Known rows, with every way that one mark hangs from another
J_138[J_474[J_275 J_796] J_987]: [ 0.04  0.16  0.10  0.17 -0.58  0.21  0.24  0.01 -0.21 -0.10  0.01  0.20
  0.01  0.08  0.03  0.40  0.08  0.02 -0.43 -0.10  0.23  0.15  0.20 -0.07
 -0.26]
J_907[J_796[J_474[J_138[J_987] J_275[J_136]]]]: [ 0.06  0.07  0.13  0.06 -0.16  0.16  0.13 -0.21 -0.23 -0.22 -0.10 -0.15
 -0.19  0.13 -0.24  0.15  0.08  0.06 -0.23 -0.09  0.35 -0.02  0.25  0.19
 -0.33]
J_275[J_136]: [ 0.02  0.14  0.08 -0.05 -0.01  0.08  0.15  0.06  0.03 -0.19  0.06  0.07
 -0.10  0.05  0.03  0.15 -0.04  0.04 -0.05 -0.21  0.01 -0.02  0.12  0.07
 -0.19]
J_488[J_275 J_796]: [ 0.00  0.05  0.17  0.12  0.21  0.03  0.02 -0.17 -0.26  0.28  0.00  0.30
 -0.12  0.00  0.06  0.23  0.09 -0.13 -0.33  0.18  0.11  0.11  0.06 -0.08
  0.05]
J_479[J_136[J_275[J_488[J_796[J_474 J_907]]]]]: [ 0.35 -0.21 -0.09 -0.16  0.49  0.01  0.09 -0.12 -0.23 -0.14 -0.16 -0.01
 -0.32  0.26  0.10  0.10  0.09 -0.07  0.14  0.16  0.29  0.19 -0.04  0.14
  0.14]
J_138[J_474[J_275[J_136[J_479] J_488[J_796]]]]: [ 0.10  0.22  0.21  0.00 -0.05  0.26  0.33  0.15 -0.15 -0.16  0.00  0.32
 -0.33  0.07  0.05  0.26  0.08  0.00 -0.21  0.02  0.19  0.01  0.38  0.09
 -0.19]
J_136[J_275]: [ 0.14  0.08 -0.08 -0.09  0.16 -0.13 -0.05 -0.12  0.08  0.06  0.04  0.13
 -0.12  0.03  0.09  0.13 -0.05  0.04  0.18  0.13  0.18  0.15 -0.05 -0.02
 -0.03]
J_474[J_138 J_275[J_488]]: [ 0.19  0.16  0.16  0.16  0.05  0.38 -0.10  0.08 -0.11 -0.03 -0.17  0.18
 -0.13 -0.05 -0.13  0.25  0.01 -0.04 -0.19  0.11  0.01 -0.02  0.02  0.08
 -0.35]
J_796[J_474 J_907[J_138]]: [ 0.25 -0.22 -0.25 -0.24  0.28  0.17  0.10  0.07 -0.32 -0.10 -0.08 -0.24
 -0.05  0.05 -0.26 -0.07  0.12 -0.21  0.03  0.04  0.08  0.00  0.21 -0.03
 -0.14]
J_479[J_136[J_275[J_488]]]: [ 0.26 -0.08  0.01 -0.04  0.33 -0.14  0.00 -0.10 -0.07 -0.15 -0.14  0.00
 -0.24  0.24  0.14  0.15 -0.03 -0.03  0.19  0.05  0.15  0.10 -0.18  0.16
  0.13]
J_275[J_136[J_479] J_488[J_796[J_907[J_138]]]]: [ 0.37  0.02 -0.01 -0.22  0.51  0.23  0.35  0.21 -0.13 -0.20 -0.08  0.13
 -0.30  0.18  0.02  0.36  0.15 -0.15  0.14 -0.05  0.30  0.09  0.15  0.14
 -0.14]
J_488[J_275[J_136[J_479]] J_796[J_907]]: [ 0.18  0.08  0.10  0.05  0.39  0.17  0.23  0.06 -0.27  0.20  0.00  0.26
 -0.21 -0.07  0.07  0.35  0.14 -0.14 -0.29  0.11  0.15  0.20  0.14 -0.10
 -0.19]
J_479[J_136]: [ 0.00 -0.14  0.09  0.08  0.12 -0.13  0.00  0.00 -0.12 -0.07 -0.13 -0.15
 -0.11  0.11  0.09 -0.02  0.04 -0.04 -0.07 -0.01 -0.04 -0.04 -0.21  0.15
  0.09]
J_488[J_275]: [ 0.11  0.11  0.11  0.17  0.09 -0.01 -0.01 -0.08 -0.15  0.16 -0.03  0.18
  0.00 -0.07 -0.03  0.15 -0.07 -0.10 -0.18  0.03 -0.03  0.02  0.05 -0.10
 -0.06]
J_136[J_275[J_488[J_796[J_907[J_138]]]] J_479]: [ 0.44 -0.02 -0.14 -0.22  0.66 -0.06  0.15  0.03  0.01  0.10 -0.09  0.16
 -0.28  0.13  0.05  0.34  0.12 -0.10  0.42  0.24  0.43  0.23 -0.08  0.05
  0.03]
J_796[J_907]: [ 0.13 -0.10 -0.20 -0.02  0.11  0.14  0.04  0.14 -0.15 -0.01  0.00 -0.05
  0.00 -0.05 -0.03 -0.04  0.05 -0.07 -0.10  0.10 -0.05  0.12  0.06 -0.15
 -0.15]
J_136[J_479]: [ 0.09  0.00  0.03 -0.02  0.18 -0.09  0.11  0.09  0.14  0.14 -0.07 -0.06
 -0.02 -0.10 -0.03  0.04  0.05  0.06  0.22  0.01  0.11  0.03 -0.06  0.04
  0.05]
J_474[J_275[J_488] J_796[J_907]]: [ 0.21 -0.02 -0.04 -0.02 -0.06  0.44 -0.08 -0.01 -0.23 -0.08 -0.14  0.18
 -0.11  0.05 -0.04  0.22 -0.04 -0.15 -0.47  0.20  0.26  0.15  0.14 -0.09
 -0.41]
J_796[J_907[J_138]]: [ 0.11 -0.09 -0.19 -0.05  0.23  0.04  0.04  0.18 -0.25 -0.04 -0.04 -0.11
 -0.01  0.02 -0.10  0.08  0.08 -0.22 -0.11  0.08 -0.02  0.02 -0.02 -0.10
 -0.21]
J_138[J_474]: [ 0.04  0.10  0.08  0.00 -0.18  0.03  0.23  0.13 -0.08 -0.09  0.07  0.15
 -0.04  0.07 -0.03 -0.05  0.06 -0.03 -0.13 -0.05 -0.03 -0.03  0.20  0.00
 -0.08]
J_138[J_474[J_275[J_488] J_796] J_987]: [ 0.20  0.16  0.10  0.11 -0.46  0.30  0.29  0.02 -0.23 -0.23 -0.04  0.27
 -0.04  0.16  0.03  0.44  0.06 -0.02 -0.33 -0.12  0.30  0.15  0.23 -0.04
 -0.21]
J_479[J_136[J_275]]: [ 0.11 -0.06  0.01  0.02  0.25 -0.24 -0.03 -0.10 -0.05 -0.03 -0.08 -0.04
 -0.21  0.15  0.16  0.11 -0.01  0.00  0.07  0.08  0.11  0.08 -0.24  0.13
  0.06]
J_907[J_138]: [-0.01 -0.01  0.01 -0.02  0.15 -0.14 -0.01  0.05 -0.11 -0.05 -0.04 -0.08
 -0.02  0.08 -0.07  0.13  0.03 -0.17 -0.01 -0.01  0.01 -0.14 -0.09  0.08
 -0.07]
J_275[J_136 J_488[J_796[J_474[J_138]]]]: [ 0.34  0.05  0.11 -0.25  0.29  0.43  0.27  0.01 -0.11 -0.29 -0.06  0.19
 -0.25  0.24 -0.09  0.24  0.12 -0.06  0.08 -0.17  0.21  0.04  0.29  0.23
 -0.11]
J_138[J_474[J_275[J_136[J_479] J_488]]]: [ 0.14  0.27  0.17  0.00 -0.10  0.22  0.33  0.19 -0.10 -0.22 -0.02  0.27
 -0.28  0.04  0.00  0.23  0.01  0.03 -0.15 -0.05  0.14 -0.04  0.37  0.07
 -0.25]
J_275[J_136[J_479] J_488[J_796[J_474]]]: [ 0.36  0.02  0.08 -0.30  0.41  0.28  0.39  0.03 -0.03 -0.22 -0.08  0.13
 -0.31  0.17 -0.03  0.23  0.13  0.00  0.29 -0.15  0.36  0.07  0.30  0.22
  0.05]

Rows
[ 0.16  0.24  0.19  0.10  0.18 -0.01  0.16  0.02 -0.04  0.10 -0.01  0.19
 -0.10 -0.10 -0.02  0.31 -0.06 -0.04 -0.07 -0.13  0.06  0.03  0.09 -0.03
 -0.15]	J_488[J_275[J_136[J_479]]]
[ 0.15  0.13  0.22  0.15  0.13  0.40 -0.08  0.02 -0.18  0.04 -0.15  0.28
 -0.22  0.00 -0.08  0.30  0.11 -0.06 -0.28  0.22  0.07  0.02  0.02  0.10
 -0.28]	J_474[J_138 J_275[J_488[J_796]]]
[ 0.02  0.18  0.14 -0.01  0.05  0.33  0.09 -0.04 -0.22 -0.17 -0.05  0.28
 -0.34  0.08  0.11  0.35  0.00  0.02 -0.25  0.09  0.20  0.02  0.26  0.08
 -0.21]	J_474[J_275[J_136 J_488[J_796]]]
[ 0.07  0.18  0.25  0.07  0.31  0.05  0.20 -0.06 -0.14  0.21  0.01  0.29
 -0.21 -0.02  0.08  0.38  0.10 -0.09 -0.24  0.04  0.20  0.11  0.12  0.01
 -0.07]	J_488[J_275[J_136[J_479]] J_796]
[-0.03 -0.01  0.11 -0.14  0.17  0.21  0.15 -0.11 -0.17  0.07 -0.05  0.09
 -0.29 -0.01 -0.01  0.14  0.17  0.06 -0.11  0.14  0.29  0.06  0.30  0.11
 -0.03]	J_488[J_796[J_474[J_275[J_136[J_479]]]]]
[ 0.13 -0.05 -0.15 -0.05  0.11  0.06  0.18  0.26 -0.28 -0.09  0.00 -0.04
 -0.05  0.07 -0.12  0.03  0.11 -0.23 -0.19  0.07 -0.05 -0.01  0.11 -0.09
 -0.25]	J_796[J_907[J_138[J_474]]]
[ 0.22  0.07  0.05 -0.19  0.13  0.31  0.17 -0.04 -0.11 -0.20 -0.12  0.02
 -0.25 -0.01 -0.12  0.13  0.01  0.08  0.13 -0.07  0.26 -0.01  0.39  0.12
 -0.10]	J_796[J_474[J_275[J_136[J_479] J_488]]]
[ 0.13 -0.12 -0.19 -0.11  0.06  0.35  0.01 -0.01 -0.36 -0.01 -0.08 -0.10
 -0.13 -0.11 -0.16 -0.08  0.06 -0.01 -0.17  0.19  0.10  0.11  0.36 -0.12
 -0.22]	J_796[J_474[J_275] J_907]
[ 0.25  0.23  0.29  0.07 -0.12  0.54 -0.04  0.05 -0.02 -0.17 -0.18  0.29
 -0.16  0.08 -0.15  0.45 -0.02 -0.12 -0.49 -0.09  0.17  0.01  0.05  0.16
 -0.68]	J_474[J_138 J_275[J_136 J_488] J_796]
[ 0.35  0.12  0.07 -0.13  0.29  0.16  0.30  0.15  0.11 -0.28 -0.06  0.11
 -0.18  0.10  0.02  0.26 -0.03  0.04  0.33 -0.23  0.20  0.01  0.14  0.16
 -0.07]	J_275[J_136[J_479] J_488]
[ 0.13  0.11 -0.02  0.15 -0.51  0.30  0.27  0.08 -0.31 -0.12  0.01  0.19
  0.01  0.05  0.03  0.38  0.10 -0.04 -0.51 -0.03  0.21  0.21  0.23 -0.16
 -0.35]	J_138[J_474[J_275 J_796[J_907]] J_987]
[ 0.11  0.14  0.19  0.24 -0.37  0.35 -0.09 -0.03 -0.06  0.08 -0.13  0.14
  0.07 -0.04 -0.13  0.51  0.07 -0.05 -0.47 -0.03  0.16  0.14 -0.14  0.00
 -0.51]	J_474[J_138[J_987] J_275 J_796]
[ 0.14  0.25  0.26  0.10  0.11  0.47  0.06  0.07 -0.14 -0.12 -0.10  0.31
 -0.30  0.04 -0.04  0.44  0.08 -0.04 -0.32  0.07  0.07  0.00  0.14  0.17
 -0.43]	J_474[J_138 J_275[J_136 J_488[J_796]]]
[ 0.30 -0.16  0.00 -0.16  0.43 -0.06  0.05 -0.18 -0.17 -0.12 -0.15  0.01
 -0.31  0.28  0.11  0.09  0.07 -0.04  0.17  0.10  0.28  0.13 -0.07  0.20
  0.19]	J_479[J_136[J_275[J_488[J_796[J_474]]]]]
[ 0.45 -0.01 -0.14 -0.20  0.58  0.02  0.15 -0.01  0.05  0.13 -0.06  0.21
 -0.27  0.07  0.10  0.26  0.10  0.00  0.41  0.25  0.44  0.30 -0.03  0.01
  0.05]	J_136[J_275[J_488[J_796[J_907]]] J_479]
[ 0.24  0.24  0.21  0.18 -0.02  0.46  0.16  0.06 -0.18 -0.18 -0.08  0.28
 -0.22  0.06  0.00  0.65  0.13  0.01 -0.21 -0.08  0.15  0.12  0.11  0.11
 -0.35]	J_474[J_138[J_987] J_275[J_136 J_488[J_796]]]
[ 0.24 -0.07 -0.10 -0.04  0.09  0.47 -0.02  0.07 -0.31  0.01 -0.12 -0.07
 -0.09 -0.16 -0.28 -0.01  0.12 -0.06 -0.22  0.17  0.01  0.10  0.26 -0.08
 -0.40]	J_796[J_474[J_138 J_275] J_907]
[ 0.08  0.01 -0.10  0.02  0.04  0.11  0.12  0.24 -0.37 -0.10 -0.01  0.01
 -0.11  0.01 -0.08  0.10  0.09 -0.20 -0.33  0.15 -0.02 -0.02  0.15 -0.11
 -0.33]	J_796[J_907[J_138[J_474[J_275]]]]
[ 0.37  0.02 -0.13 -0.20  0.38  0.05  0.17  0.01 -0.20 -0.08  0.00  0.29
 -0.29  0.27  0.05  0.26  0.09 -0.15  0.09  0.20  0.31  0.17  0.09  0.00
 -0.07]	J_136[J_275[J_488[J_796[J_907[J_138[J_474]]]]]]
[ 0.13  0.09  0.08  0.06  0.30  0.22  0.17  0.00 -0.37  0.10  0.06  0.31
 -0.21  0.01  0.07  0.31  0.10 -0.17 -0.45  0.11  0.09  0.18  0.20 -0.13
 -0.24]	J_488[J_275[J_136] J_796[J_907]]
[ 0.19 -0.04 -0.19  0.02  0.00  0.07  0.29  0.24 -0.34 -0.15  0.00 -0.06
  0.02  0.08 -0.07  0.21  0.14 -0.17 -0.11 -0.06  0.00  0.09  0.09 -0.11
 -0.18]	J_796[J_907[J_138[J_474 J_987]]]
[ 0.43  0.09 -0.10 -0.16  0.45 -0.09  0.11 -0.03  0.21  0.07 -0.07  0.15
 -0.19  0.04  0.05  0.24 -0.02  0.07  0.56  0.10  0.36  0.18 -0.06  0.06
  0.09]	J_136[J_275[J_488] J_479]
[ 0.09  0.19  0.17 -0.02  0.16  0.27  0.14  0.02 -0.09 -0.10 -0.09  0.25
 -0.35  0.01  0.10  0.41  0.04  0.05 -0.12  0.09  0.28  0.04  0.23  0.11
 -0.17]	J_474[J_275[J_136[J_479] J_488[J_796]]]
[ 0.22  0.06  0.03  0.24 -0.27  0.48 -0.06  0.07 -0.19  0.06 -0.13  0.10
  0.05 -0.09 -0.13  0.47  0.12 -0.12 -0.58  0.06  0.15  0.25 -0.07 -0.12
 -0.63]	J_474[J_138[J_987] J_275 J_796[J_907]]
[ 0.32  0.03 -0.11 -0.01 -0.03  0.52  0.18  0.09 -0.30 -0.16 -0.08 -0.06
 -0.10 -0.11 -0.23  0.26  0.14  0.00 -0.18 -0.08  0.08  0.16  0.33 -0.06
 -0.47]	J_796[J_474[J_138[J_987] J_275[J_136]] J_907]
[ 0.31 -0.11 -0.22 -0.18  0.14  0.46  0.07  0.00 -0.38 -0.15 -0.13 -0.04
 -0.17 -0.04 -0.17 -0.03  0.04 -0.03 -0.06  0.18  0.17  0.14  0.41 -0.09
 -0.18]	J_796[J_474[J_275[J_488]] J_907]
[ 0.39  0.04 -0.04 -0.18  0.52 -0.06  0.12 -0.07  0.14  0.12 -0.07  0.22
 -0.27  0.10  0.11  0.28  0.08  0.04  0.45  0.21  0.44  0.24 -0.06  0.09
  0.15]	J_136[J_275[J_488[J_796]] J_479]
[ 0.35  0.01  0.00 -0.21  0.44  0.29  0.35  0.18 -0.07 -0.19 -0.06  0.16
 -0.29  0.13  0.06  0.30  0.13 -0.05  0.14 -0.06  0.29  0.15  0.19  0.10
 -0.10]	J_275[J_136[J_479] J_488[J_796[J_907]]]
[ 0.29  0.11  0.03 -0.08  0.02  0.46  0.10  0.09 -0.11 -0.15 -0.15  0.19
 -0.21  0.00 -0.02  0.37 -0.03 -0.09 -0.35  0.03  0.35  0.16  0.19 -0.02
 -0.51]	J_474[J_275[J_136[J_479] J_488] J_796[J_907]]
[ 0.00 -0.16 -0.08 -0.08  0.30  0.08  0.06  0.06 -0.31  0.07  0.00  0.03
 -0.14  0.10  0.02  0.14  0.21 -0.20 -0.22  0.24  0.09  0.09  0.01 -0.03
 -0.08]	J_488[J_796[J_907[J_138]]]
[ 0.19 -0.03 -0.14 -0.18  0.25  0.26  0.16  0.13 -0.34 -0.11 -0.11 -0.14
 -0.23 -0.08 -0.21  0.16  0.09 -0.10 -0.08  0.06  0.17 -0.01  0.33 -0.01
 -0.36]	J_796[J_474[J_275[J_136[J_479]]] J_907[J_138]]
[ 0.37 -0.03 -0.15 -0.21  0.24  0.47  0.22  0.08 -0.28 -0.21 -0.13 -0.03
 -0.25 -0.06 -0.15  0.09  0.04  0.01  0.04  0.05  0.23  0.12  0.46 -0.02
 -0.26]	J_796[J_474[J_275[J_136[J_479] J_488]] J_907]
[ 0.26  0.13  0.28 -0.03  0.39  0.23  0.23 -0.07 -0.16  0.19 -0.05  0.23
 -0.21 -0.04 -0.15  0.33  0.18 -0.10 -0.16 -0.05  0.20  0.08  0.19  0.11
 -0.15]	J_488[J_275[J_136[J_479]] J_796[J_474[J_138]]]
[ 0.29 -0.05 -0.14  0.02  0.00  0.47  0.09  0.05 -0.36 -0.03 -0.12 -0.09
 -0.02 -0.13 -0.24  0.17  0.17 -0.01 -0.13  0.07  0.04  0.18  0.22 -0.10
 -0.34]	J_796[J_474[J_138[J_987] J_275] J_907]
